Each row was made from one small tree. The marks that hang from a mark follow it in brackets, in alphabetical order. Every link used is in the known rows. Write each row's tree.
Known rows
F[L[Q S]]: [ 0.21 -0.03 -0.06  0.26 -0.31  0.38 -0.11 -0.02  0.08 -0.26 -0.17 -0.37
 -0.03 -0.01 -0.13  0.15  0.19 -0.04  0.49 -0.06  0.03  0.10 -0.08  0.01]
A[B L[E J Q[V] S]]: [ 0.43  0.28 -0.10  0.08 -0.30  0.34  0.12 -0.12  0.20 -0.06 -0.02 -0.29
 -0.12 -0.23 -0.05 -0.08 -0.19  0.31  0.20 -0.25  0.03  0.00  0.03 -0.13]
M[L[E Q]]: [ 0.31  0.14 -0.22  0.31 -0.28 -0.04  0.02 -0.09  0.18 -0.10  0.10 -0.04
  0.10  0.01 -0.11 -0.05  0.17  0.08  0.12 -0.21 -0.19 -0.15 -0.11  0.22]
A[B L]: [ 0.21  0.32 -0.30  0.58 -0.03  0.09 -0.13 -0.10  0.44 -0.16  0.34 -0.29
  0.12 -0.04  0.05 -0.53  0.25  0.33  0.36 -0.22 -0.41  0.15  0.13  0.41]
Q[V[F[L[E]] Z]]: [ 0.05  0.17 -0.16  0.03 -0.05  0.07  0.07  0.16  0.08 -0.02 -0.20 -0.28
 -0.11  0.15 -0.03  0.15  0.14  0.23 -0.02 -0.06 -0.28  0.22 -0.34  0.11]
S[L[E J K Q]]: [ 0.22 -0.13 -0.07 -0.13 -0.30  0.10  0.07 -0.06  0.10 -0.08 -0.14  0.15
  0.07  0.17 -0.24  0.20 -0.10 -0.09 -0.05 -0.13  0.05 -0.24 -0.13  0.05]
X[S[L[K Q]] Z]: [ 0.11 -0.11 -0.17  0.23 -0.07 -0.04 -0.21 -0.24  0.08 -0.28 -0.03  0.17
  0.23  0.17 -0.30  0.00  0.02  0.13  0.00 -0.38 -0.16  0.01 -0.16  0.20]
X[A[B] S Z]: [ 0.18  0.01 -0.24  0.47  0.14 -0.08 -0.42 -0.34  0.23 -0.11  0.48 -0.10
  0.34 -0.34 -0.11 -0.15  0.09  0.40  0.08 -0.29 -0.39  0.26 -0.23  0.25]
M[L[Q[V] S]]: [ 0.43  0.28 -0.14  0.29 -0.40  0.27 -0.01  0.11  0.29 -0.38 -0.05 -0.16
 -0.02  0.07  0.04 -0.13  0.10  0.26  0.10 -0.27 -0.02 -0.04  0.02 -0.12]
M[L[E J K Q]]: [ 0.31  0.11 -0.04  0.12 -0.24  0.10  0.20 -0.20  0.06 -0.09  0.04  0.01
  0.11  0.05 -0.17  0.08  0.06 -0.03 -0.05 -0.23 -0.15 -0.29 -0.19  0.02]
F[L[E J K Q[V] S]]: [ 0.28  0.06  0.13 -0.21 -0.36  0.45  0.23 -0.02  0.02 -0.07 -0.27 -0.26
 -0.10 -0.08 -0.27  0.38 -0.05 -0.15  0.17 -0.08  0.23 -0.11 -0.28 -0.38]
S[L[E J K Q[V[F]]]]: [ 0.24 -0.02 -0.07 -0.28 -0.24  0.13  0.20  0.05  0.09 -0.12 -0.22  0.15
 -0.09  0.19 -0.22  0.21 -0.15  0.10 -0.32 -0.13  0.08 -0.17 -0.22 -0.08]
M[L]: [ 0.24  0.21 -0.23  0.47 -0.10  0.12 -0.11 -0.02  0.38 -0.26  0.21 -0.12
  0.15  0.12 -0.02 -0.33  0.28  0.20  0.10 -0.19 -0.37 -0.04 -0.06  0.23]
X[S]: [ 0.13  0.07 -0.13  0.41  0.04  0.30 -0.28 -0.09  0.29 -0.25  0.10 -0.16
 -0.01  0.12 -0.11 -0.12  0.02  0.14  0.11 -0.18 -0.35  0.12 -0.19  0.29]
S[L[E K Q[V[F Z]]]]: [ 0.10  0.08 -0.20 -0.15 -0.28 -0.19  0.12  0.14  0.06 -0.14 -0.26  0.17
  0.00  0.35 -0.07  0.20  0.05  0.11 -0.29 -0.20 -0.11 -0.06 -0.12  0.12]
X[A[L] S Z]: [ 0.10  0.12 -0.16  0.64  0.14  0.01 -0.39 -0.45  0.27 -0.06  0.35 -0.21
  0.29 -0.08 -0.30 -0.21 -0.02  0.38  0.13 -0.34 -0.53  0.29 -0.09  0.07]
S[L[E Q]]: [ 0.20 -0.10 -0.27  0.08 -0.33 -0.05 -0.10  0.07  0.20 -0.10 -0.07  0.07
  0.07  0.15 -0.17  0.07  0.01  0.04  0.10 -0.10 -0.01 -0.11 -0.03  0.24]
X[S[L[K Q[V]]] Z]: [ 0.17  0.04 -0.16  0.14 -0.12 -0.03 -0.11 -0.08  0.16 -0.29 -0.07  0.14
  0.20  0.15 -0.25 -0.02 -0.02  0.23 -0.02 -0.38 -0.03  0.05 -0.12  0.06]
X[A[L[Q]]]: [ 0.19  0.21 -0.18  0.60 -0.24 -0.04 -0.19 -0.16  0.30 -0.10  0.22 -0.30
  0.21  0.01 -0.08 -0.15  0.10  0.27  0.35 -0.13 -0.33  0.17  0.22  0.13]
F[L[E Q S]]: [ 0.21 -0.08 -0.06  0.11 -0.33  0.31 -0.04 -0.07  0.02 -0.06 -0.16 -0.33
 -0.06 -0.08 -0.23  0.28  0.11 -0.14  0.38 -0.06  0.02  0.00 -0.23 -0.05]
X[A[L] S]: [ 0.08  0.18 -0.08  0.57  0.05  0.13 -0.39 -0.28  0.35 -0.08  0.33 -0.25
  0.15  0.00 -0.21 -0.22  0.03  0.25  0.13 -0.21 -0.51  0.29  0.02  0.13]
A[B L[J K S]]: [ 0.27  0.26 -0.07  0.29 -0.03  0.45 -0.02 -0.26  0.28 -0.27  0.16 -0.26
  0.01  0.00 -0.05 -0.30  0.04  0.18  0.11 -0.29 -0.31 -0.03  0.01 -0.01]
V[F[L[J K Q S]] Z]: [ 0.04 -0.13  0.07 -0.01 -0.12  0.35  0.07 -0.21 -0.33 -0.25 -0.46 -0.26
 -0.15  0.24  0.01  0.44  0.11  0.06  0.00 -0.18 -0.22  0.09 -0.32 -0.01]

Write each row's tree
[ 0.40  0.16  0.08 -0.17 -0.39  0.41  0.25 -0.02  0.10 -0.18 -0.28 -0.10
 -0.14  0.06 -0.15  0.34 -0.30  0.01 -0.08 -0.15  0.15 -0.27 -0.22 -0.38] -> L[E J K Q[V] S]
[ 0.15 -0.01 -0.26 -0.09 -0.29 -0.14  0.01  0.17  0.07 -0.11 -0.28  0.07
 -0.07  0.28 -0.02  0.18 -0.04  0.27 -0.18 -0.15 -0.09  0.05 -0.12  0.17] -> S[L[E Q[V[F Z]]]]
[ 0.19 -0.10 -0.09  0.03 -0.28  0.17  0.01 -0.01  0.13 -0.27 -0.15  0.08
  0.11  0.23 -0.12  0.08 -0.02  0.03  0.07 -0.15  0.05 -0.14  0.02  0.10] -> S[L[J K Q]]
[ 0.20  0.22 -0.11  0.53 -0.12  0.24 -0.32 -0.17  0.40 -0.19  0.22 -0.34
  0.10  0.05 -0.12 -0.22  0.03  0.25  0.17 -0.16 -0.42  0.18  0.09 -0.11] -> X[A[L[S]]]
[ 0.08 -0.12 -0.13  0.10 -0.04  0.03 -0.44 -0.09  0.31  0.01  0.28  0.08
  0.17 -0.03 -0.32  0.02 -0.04  0.07 -0.18 -0.11 -0.27  0.12 -0.20  0.10] -> X[A S[L[E]]]
[ 0.33  0.20 -0.02 -0.07 -0.32  0.16  0.34  0.03  0.15 -0.05 -0.15 -0.08
 -0.03  0.05 -0.15  0.28 -0.20  0.05  0.00 -0.12  0.08 -0.23 -0.17 -0.13] -> L[E J K Q[V]]
[ 0.14  0.20  0.00  0.06 -0.36  0.21  0.07  0.13  0.02 -0.29 -0.34 -0.30
  0.01  0.14 -0.01  0.24  0.23  0.00  0.32 -0.18  0.00  0.09 -0.05 -0.11] -> F[L[K Q[V[Z]] S]]
[ 0.25  0.06 -0.09  0.08 -0.22  0.20  0.14  0.05 -0.06 -0.23 -0.37 -0.21
 -0.18  0.21  0.18  0.24 -0.18  0.43  0.00 -0.14 -0.09  0.11 -0.13  0.07] -> L[J Q[V[F Z]]]
[ 0.16 -0.15  0.08 -0.09 -0.13  0.48  0.13 -0.27 -0.18 -0.11 -0.25 -0.23
 -0.21  0.04 -0.26  0.42  0.01 -0.11 -0.07 -0.07 -0.07 -0.10 -0.47 -0.16] -> V[F[L[E J K Q S]]]
[ 0.29  0.14  0.07 -0.21 -0.39  0.28  0.24 -0.02 -0.05 -0.16 -0.43 -0.10
 -0.12  0.19 -0.02  0.46 -0.29  0.05 -0.13 -0.24  0.02 -0.19 -0.20 -0.31] -> L[E J K Q[V[Z]] S]
[ 0.14 -0.07 -0.10  0.02 -0.11  0.28 -0.07  0.00  0.29 -0.25 -0.01  0.08
  0.10  0.26 -0.16 -0.08  0.01  0.03 -0.07 -0.13 -0.11 -0.11 -0.08  0.08] -> S[L[J K]]
[ 0.34  0.19 -0.05  0.13 -0.23  0.27  0.14 -0.34  0.09 -0.10  0.05 -0.19
  0.01 -0.12 -0.11 -0.02 -0.06  0.07  0.13 -0.31 -0.14 -0.16 -0.04 -0.03] -> A[B L[E J K Q S]]
[ 0.17  0.04 -0.02  0.08 -0.31  0.23  0.11  0.12 -0.04 -0.11 -0.32 -0.36
  0.01  0.01  0.01  0.28  0.06  0.16  0.48 -0.09  0.11  0.19 -0.07  0.02] -> F[L[J Q[V[Z]]]]
[ 0.12  0.26 -0.10  0.15 -0.02  0.25  0.12  0.15  0.27 -0.22 -0.03 -0.26
 -0.09  0.15 -0.11 -0.07  0.27  0.15 -0.02 -0.03 -0.17  0.14 -0.25  0.01] -> Q[V[F[L[K]]]]
[ 0.30  0.21 -0.15  0.19 -0.41  0.20 -0.03  0.16  0.13 -0.36 -0.37 -0.24
 -0.11  0.24  0.20  0.16 -0.06  0.31  0.20 -0.22 -0.06  0.09  0.05 -0.05] -> L[Q[V[Z]] S]
[ 0.09  0.20 -0.07 -0.01 -0.34 -0.11  0.23  0.12  0.01  0.01 -0.21 -0.19
  0.12  0.08 -0.12  0.30  0.24 -0.07  0.28 -0.12 -0.03  0.03 -0.16  0.07] -> F[L[E K Q[V[Z]]]]
[ 0.26  0.14 -0.10  0.38  0.03  0.16 -0.16 -0.49  0.23 -0.14  0.34 -0.21
  0.30 -0.20 -0.16 -0.21  0.01  0.36  0.06 -0.35 -0.38  0.09 -0.06 -0.18] -> X[A[B L[J K S]] Z]
[ 0.19  0.16 -0.13  0.26 -0.32  0.16  0.04  0.20  0.19 -0.16 -0.09 -0.37
  0.04 -0.05 -0.08  0.05  0.22  0.11  0.54 -0.02  0.12  0.18  0.00  0.09] -> F[L[Q[V]]]
[ 0.23  0.38 -0.19  0.43 -0.07  0.24 -0.08 -0.19  0.39 -0.30  0.23 -0.24
  0.07  0.04 -0.01 -0.42  0.23  0.17  0.16 -0.28 -0.39  0.01  0.08  0.12] -> A[B L[K S]]
[ 0.20  0.11 -0.22  0.62  0.01 -0.17 -0.34 -0.48  0.14 -0.06  0.41 -0.19
  0.36 -0.34 -0.14 -0.22  0.07  0.46  0.28 -0.40 -0.38  0.31  0.02  0.23] -> X[A[B L[Q]] S Z]
[ 0.23  0.09 -0.01  0.26 -0.01  0.18 -0.09 -0.52  0.18  0.00  0.17 -0.15
  0.22 -0.04 -0.39  0.05 -0.17  0.19 -0.08 -0.29 -0.38 -0.05 -0.23 -0.40] -> X[A[L[E J K S]] Z]
[ 0.24  0.01 -0.08 -0.11 -0.23  0.21  0.12  0.10  0.14 -0.28 -0.22  0.08
 -0.07  0.27 -0.09  0.08 -0.06  0.19 -0.21 -0.13  0.10 -0.07 -0.07 -0.03] -> S[L[J K Q[V[F]]]]
[ 0.20  0.12  0.07 -0.17 -0.05  0.53  0.17  0.01  0.13 -0.11 -0.17 -0.25
 -0.24  0.06 -0.24  0.19 -0.01  0.05 -0.20 -0.03 -0.05  0.01 -0.46 -0.32] -> Q[V[F[L[E J K S]]]]
[ 0.03  0.18 -0.17  0.16 -0.03  0.13  0.01  0.18  0.12 -0.18 -0.20 -0.31
 -0.09  0.21  0.07  0.03  0.21  0.32  0.06 -0.10 -0.28  0.30 -0.23  0.15] -> Q[V[F[L] Z]]
[ 0.28  0.10 -0.08  0.12 -0.35  0.19  0.07 -0.12  0.10 -0.22 -0.14 -0.08
 -0.05  0.15 -0.16  0.27 -0.04 -0.13  0.00 -0.16 -0.12 -0.25 -0.19 -0.08] -> L[E K Q S]
[ 0.23  0.08  0.01  0.02 -0.06  0.63  0.02  0.08  0.18 -0.24 -0.20 -0.37
 -0.27  0.05 -0.10  0.07 -0.01  0.23 -0.03 -0.02 -0.02  0.16 -0.33 -0.24] -> Q[V[F[L[J S]]]]
